Each row comes from the steps of one path. Every step used is in the known rows, and no mark comes twice. Write the path behind each row, first mark first.
Known rows:
X/B: [ 0.20  2.14 -1.92 -6.62  0.81  0.92  0.81  0.56 -2.08  1.78 -0.16  2.38
  1.37 -3.43 -1.48  3.56 -1.78  3.55  0.00  0.69  1.08  0.94]
C/R/S: [ 0.53  0.07  0.95 -2.30  3.66 -2.53 -2.18  1.86 -5.09  0.49  4.02  0.32
  0.74  1.11  3.60  2.39  3.13  0.12 -3.00  0.78 -3.19 -2.55]
F/B/L: [ 0.65  1.13 -1.37  1.17  6.05 -3.66 -2.84 -0.90 -1.80  3.86  4.12  0.67
 -1.41 -2.26 -0.46 -1.84 -6.02  1.48 -0.06  0.10 -0.31  3.51]
G/T/X/R/F/B: [-3.23  1.15 -1.78 -0.98  6.58  0.64 -2.90  0.65  1.53  2.95  0.17  4.17
  2.56 -6.14 -1.03 -0.86  0.25  0.00 -4.84 -3.77 -3.15  3.48]
G/T/X/R: [-0.48  2.88 -2.25 -3.02  3.32 -3.32 -0.67  0.93  6.24  2.41  2.25  3.34
  3.42  0.66 -0.05 -2.34  1.65 -3.86 -0.45 -5.29 -1.40 -0.70]
T/X/B/C/R: [ 3.11  5.43 -1.87 -0.80  6.74  0.45 -0.09  2.93  0.20  1.25  4.37  4.70
  0.19 -1.46 -1.98  2.02  1.70  0.60 -1.13 -8.49  0.56  0.37]
L/R/U: [ 0.27 -0.25 -1.38 -0.68  2.55  1.27 -0.53  0.61 -1.72  2.35 -0.87  2.70
 -0.04 -1.81 -3.46 -2.30 -0.82 -1.85  0.31 -1.67 -1.24  1.00]
U/R/S: [ 2.66 -2.88  1.17 -3.27 -0.33  0.94 -2.79 -1.07 -5.35  3.45  3.36 -0.87
  1.04  3.10  2.86  3.80 -0.93  2.34 -3.57  1.63 -3.81 -3.85]
T/X/B: [ 0.74  2.65 -2.86 -6.61  3.16  1.74 -0.40  1.18 -1.86  2.51  1.61  2.97
  4.04 -1.33 -1.83  2.17 -3.04  1.11 -2.45 -4.27 -1.39  1.23]
C/R/U/B: [-2.89 -1.94 -2.40 -0.83  3.08 -1.58 -1.27  1.83 -3.45  1.57 -1.06  6.41
 -1.49 -6.35  2.01  1.30  2.24 -1.67  1.66 -4.85  2.19  1.26]
X/R/U/B: [-2.12 -2.97 -1.90 -2.74  1.69 -5.62 -0.14 -0.42  0.05  1.45 -3.11  6.52
  0.89 -6.10  2.09  0.54  1.79 -2.50  2.08 -2.43  1.24  2.06]
G/T/X/B: [-1.09  3.28 -1.87 -5.18  2.14  2.62 -0.81  1.77 -2.57  2.71  1.59  3.08
  3.99 -3.78 -2.23  2.38 -1.33  0.75 -1.38 -4.97  1.12  1.21]
C/R/F/B: [-2.50  1.46 -2.49 -0.15  7.08  3.76 -3.03  2.00 -1.58  2.18  0.80  3.52
 -1.13 -5.60 -0.21  0.78  0.38  2.74 -4.62 -2.58 -2.64  2.40]
U/B: [-1.12 -1.96 -0.67 -1.76  0.89 -1.61 -3.09  0.78 -2.84  3.45 -1.11  2.32
  1.86 -2.31  0.46  2.59  1.47  1.59  1.24 -2.01  0.81  1.63]
B/L: [ 2.29  1.54 -1.63  1.11  3.76 -4.57 -1.69 -0.01 -0.97  1.71  4.57  1.32
 -2.11  0.56  0.06 -1.76 -6.55 -0.73  2.44  1.03 -2.38 -0.09]
R/U/B/L: [-0.26 -2.18 -1.64  1.65  3.44 -6.65 -1.49 -0.43 -4.22  1.83  1.56  5.31
 -2.45 -5.27  1.44 -0.61 -5.44 -2.37  3.70 -1.49  0.26  2.24]
C/R/F/B/L: [-0.80  1.50 -2.97  2.23  8.15 -2.15 -2.01  1.04 -1.50  2.33  4.19  4.10
 -3.14 -4.88  0.48 -1.15 -5.80  0.63 -0.71 -1.56 -2.71  2.49]
S/B/L/R/F: [ 1.54  3.34 -0.37  2.64  5.50  0.54 -1.11  2.16 -0.05  1.78  1.54  4.52
 -2.48 -2.93 -2.77  0.72 -7.09 -0.64  0.72  0.38 -6.23 -0.64]
T/X/R/U/B: [-1.81 -2.76 -2.51 -3.03  3.02 -5.12 -0.93  0.17  0.23  2.01 -1.81  7.04
  2.29 -4.61  1.60 -0.48  0.96 -3.77  0.20 -5.29 -0.27  2.05]
S/B/C/R: [ 4.50  7.59  0.34  3.45  7.00  0.93 -1.44  3.15  1.65  0.04  4.59  3.74
 -5.59 -0.82  0.70  1.53  1.92  0.07 -0.05 -3.47  0.19 -1.35]
B/L/R/S: [ 2.53 -1.18  2.52 -0.68  3.70 -5.29 -1.80 -0.06 -5.22  3.64  3.82 -0.63
  3.34  1.90 -1.46  0.63 -1.94 -0.48 -1.20  1.16 -3.57 -0.48]
R/F: [-0.37  0.48 -1.49 -0.15  3.04  1.74 -2.93  1.65 -2.03 -0.60 -0.26  3.66
 -1.20 -1.80  0.25  1.67 -2.27  0.70 -0.96  1.77 -7.37 -1.43]
R/U/B: [-2.05 -3.35 -1.26 -1.03  1.47 -1.93 -2.34  0.14 -4.74  1.84 -2.41  5.18
 -0.18 -5.61  1.20  1.43  0.74 -1.19  1.40 -1.67  0.97  2.09]
L/R/F/B/C: [ 3.49  1.87  2.01  4.25  7.83  1.38 -3.60 -0.01 -1.58  3.22  0.70  2.62
  0.78 -3.37 -5.72  0.86  0.97  3.08 -3.59 -3.27 -2.91  4.73]
T/X: [ 1.90  2.07 -2.22 -1.69  4.31  1.01 -3.72  1.23 -0.49  2.66  3.67  0.82
  3.26  4.27 -0.33 -2.11 -1.91 -1.64 -3.28 -4.84 -5.01 -0.38]

Write each row's path:
[ 0.33  1.57 -2.64 -0.41  5.86  0.57 -0.10  2.10 -1.11  2.67  1.76  5.92
  2.37 -3.01 -4.64  0.83 -7.33 -0.90 -0.43 -4.04 -6.02  0.67] : T/X/B/L/R/F
[ 1.60  5.82 -0.96  0.49  5.94  1.61 -0.20  3.57 -0.25  1.48  4.22  4.94
 -0.25 -3.52 -2.22  2.24  3.14 -0.25 -0.31 -9.05  2.53  0.49] : G/T/X/B/C/R
[ 4.86  2.82  1.65  1.21  3.71 -3.05 -1.92 -0.58 -2.73  2.03  6.41  1.41
 -4.87 -0.39  4.11  1.93 -8.78 -0.20 -0.06  3.46 -2.65 -2.77] : U/R/S/B/L
[-0.27  0.73 -2.46  0.59  7.37 -5.32 -1.14 -0.86  1.12  2.06  2.70  4.02
 -1.59 -4.72  0.24 -1.71 -6.47  0.06 -0.37  0.42 -3.46  3.06] : X/R/F/B/L
[ 2.29  1.78 -1.34  0.87  3.79 -2.15 -0.36  1.19  0.91  5.46  3.10  0.52
  1.43  1.90 -5.15 -2.08 -4.54 -0.08  2.57 -2.56 -1.00  0.68] : B/L/R
[-1.78 -3.12 -1.12 -1.08  1.86 -1.13 -1.55  0.90 -3.48  4.01 -2.82  4.76
  1.65 -4.99 -2.13  0.85  1.06 -0.97  1.43 -4.18  1.42  2.59] : L/R/U/B
[ 3.58  5.07  0.10  1.69  4.68 -1.36 -0.64  1.38  1.75  4.64  3.65  1.35
 -1.40  0.27 -3.93 -1.12 -6.17 -0.45  1.94 -0.79 -0.81  0.09] : S/B/L/R
[ 0.17  1.09 -2.92  0.55  8.56 -5.07 -1.75 -0.41  1.34  2.68  3.99  4.57
  0.31 -3.42  0.12 -2.74 -7.18 -1.50 -1.99 -2.88 -4.81  3.41] : T/X/R/F/B/L
[ 1.47  2.96 -1.06  3.47  6.45  1.57 -1.83  3.23 -0.53 -1.56  2.04  6.05
 -3.27 -2.90 -0.11  2.15  0.90  0.04 -0.87 -2.75 -5.30 -1.53] : B/C/R/F
[ 0.39  1.19 -1.02  3.12  6.10  0.51 -1.97  3.16 -1.78 -0.44  0.51  7.27
 -2.39 -4.83  0.01  3.62  1.82  0.18  0.05 -4.42 -3.85 -0.10] : U/B/C/R/F
[ 1.95 -1.19  2.92 -2.51  2.21 -2.00 -2.11  0.52 -5.10  3.60  1.87 -1.62
  4.47  2.79 -1.59  1.81  1.97  0.77 -2.68  1.34 -3.69 -0.82] : L/R/S
[ 1.48 -2.96  2.81 -1.12  3.23 -6.11 -2.03 -0.12 -6.17  4.62  2.39  0.54
  4.02  0.03 -1.15  2.04 -1.16 -0.81 -0.13 -0.26 -2.18  0.81] : U/B/L/R/S
[ 3.37 -0.98  2.08  3.60  4.10 -2.21 -2.14  0.01 -3.19  2.78 -0.81  4.69
  0.46 -3.87 -4.20  1.57  2.52 -0.63  1.15 -5.10  0.92  3.68] : L/R/U/B/C
[-0.02  0.49 -1.69  2.14  7.14 -2.86 -2.78 -0.26 -2.58  2.33  3.05  2.99
 -2.15 -4.68 -0.15 -1.20 -6.85  0.97 -0.96  0.65 -3.58  3.05] : R/F/B/L
[ 4.47  3.07  3.02 -1.52  1.51  2.29 -2.80  0.11 -3.18  1.85  3.50  0.23
 -3.34  0.44  4.30  4.56 -3.32  1.86 -3.30  3.91 -3.08 -3.99] : U/R/S/B
[ 4.11  0.05  2.05  3.02  3.60 -2.69 -3.66 -0.02 -2.53  2.42  0.47  3.05
  0.72 -2.00 -2.37  3.11  2.91  1.34  1.13 -3.23  0.54  3.01] : U/B/C
[ 4.17  3.64  2.32  1.53  4.98 -5.45 -2.20 -0.08 -3.50  0.23  5.78  1.56
 -4.19 -1.18  4.09  1.09 -7.12 -1.36 -0.15  5.00 -2.92 -1.13] : R/S/B/L
[ 2.30  3.88 -0.62  2.38  7.81  1.13 -2.21  2.08  0.29  2.40  3.90  2.46
 -2.21 -1.77 -1.33  0.32  4.06  2.04 -2.03 -5.75  1.31  2.12] : F/B/C/R
[ 1.25  1.58 -1.04  0.82  5.83 -1.27 -1.42  0.23  0.29  7.08  2.87  0.04
  1.81 -0.59 -6.03 -2.63 -4.27  1.28  0.19 -3.50  0.13  3.35] : F/B/L/R
[ 2.41  5.52 -0.06  4.09  7.36  2.15 -1.81  3.54  0.02 -2.00  2.39  6.46
 -5.59 -3.93  0.97  2.91 -0.34  0.14 -0.98 -1.61 -5.13 -1.77] : S/B/C/R/F
[ 1.62  2.20 -2.40 -2.72  3.00 -4.38  1.00 -0.07 -1.95  1.98  3.18  3.14
 -0.68 -3.16 -0.58  1.32 -7.69  1.12  2.79  0.63  0.45  1.22] : X/B/L
[ 3.62  3.87  4.11 -1.09  3.19 -1.10 -3.39  0.57 -4.01 -0.44  2.75  0.29
 -2.33 -0.51  4.29  3.54 -1.35  0.41 -3.36  5.92 -3.53 -2.18] : R/S/B
[ 2.94  4.66 -0.06  3.32  6.45  0.46 -0.96  2.08 -1.00 -1.81  2.39  6.15
 -7.23 -4.45  1.73 -0.35  1.05 -2.99 -0.17 -2.56  0.02 -0.46] : S/B/C/R/U
[ 1.87  1.87 -1.07  2.37  5.67 -0.63 -0.71  1.62 -1.73 -1.37  2.04  5.48
 -5.11 -3.35  0.67 -1.02  2.20 -2.71  0.04 -3.64 -0.26  0.25] : B/C/R/U
[ 3.86  3.81  1.83  0.43  5.12 -8.74 -0.41 -0.49  0.32 -0.09  5.07  2.78
 -3.56 -1.07  4.32  0.58 -6.31 -2.30  0.57  4.47 -2.93 -1.32] : X/R/S/B/L
[ 0.72 -0.25 -1.26  0.80  3.30 -3.38 -0.75  1.01 -0.10  6.47  1.78  2.04
  2.93 -0.56 -5.16 -0.53 -3.36 -0.06  3.31 -4.35  0.68  2.06] : U/B/L/R
[ 0.99 -0.07 -1.63  1.01  4.05 -2.09 -0.08  0.23 -1.70  2.29  1.34  3.46
 -2.03 -2.36 -2.84 -3.12 -4.64 -3.14  1.89 -1.79 -0.93  1.28] : B/L/R/U
[ 3.39  1.86  1.84  3.67  7.49  0.66 -4.05 -0.41 -2.54  1.60  0.92  2.94
 -0.94 -3.73 -2.90  1.22  0.72  2.81 -3.57 -1.32 -3.23  4.22] : R/F/B/C
[ 8.32  4.19  5.35  2.93  4.01  0.24 -3.29 -0.60 -2.59  0.94  4.10  1.53
 -3.82  0.36  1.35  4.38 -1.16  1.84 -2.64  1.41 -2.56 -1.66] : U/R/S/B/C
[ 7.61  4.66  6.16  3.41  5.50 -2.49 -3.72 -0.14 -3.73 -0.81  3.68  1.31
 -2.79 -0.35  1.14  3.64  0.64  0.58 -2.27  3.01 -2.75  0.10] : R/S/B/C
[ 4.36  4.20  1.37  0.38  6.69 -8.32 -1.10 -0.25  0.23  0.29  6.49  2.98
 -2.13  0.04  4.30 -0.58 -7.40 -3.76 -1.12  1.57 -4.41 -1.12] : T/X/R/S/B/L
[ 3.26  4.40  3.27 -2.81  3.29 -4.82 -1.14 -0.05  0.53 -0.67  1.96  2.04
 -1.61 -0.67  4.95  2.74 -0.29 -1.12 -2.63  5.41 -3.03 -2.22] : X/R/S/B
[ 7.42  4.99  5.53  2.03  5.70 -5.35 -1.90 -0.52  0.33 -0.87  3.01  2.73
 -2.51 -0.62  1.74  3.10  0.87 -0.68 -1.72  2.72 -2.51 -0.06] : X/R/S/B/C
[ 1.61 -1.48  2.53 -0.74  5.12 -4.44 -2.40 -0.66 -5.45  4.82  3.64 -1.20
  3.51  0.21 -1.89  0.43 -1.57  0.52 -2.84  0.58 -2.60  1.67] : F/B/L/R/S
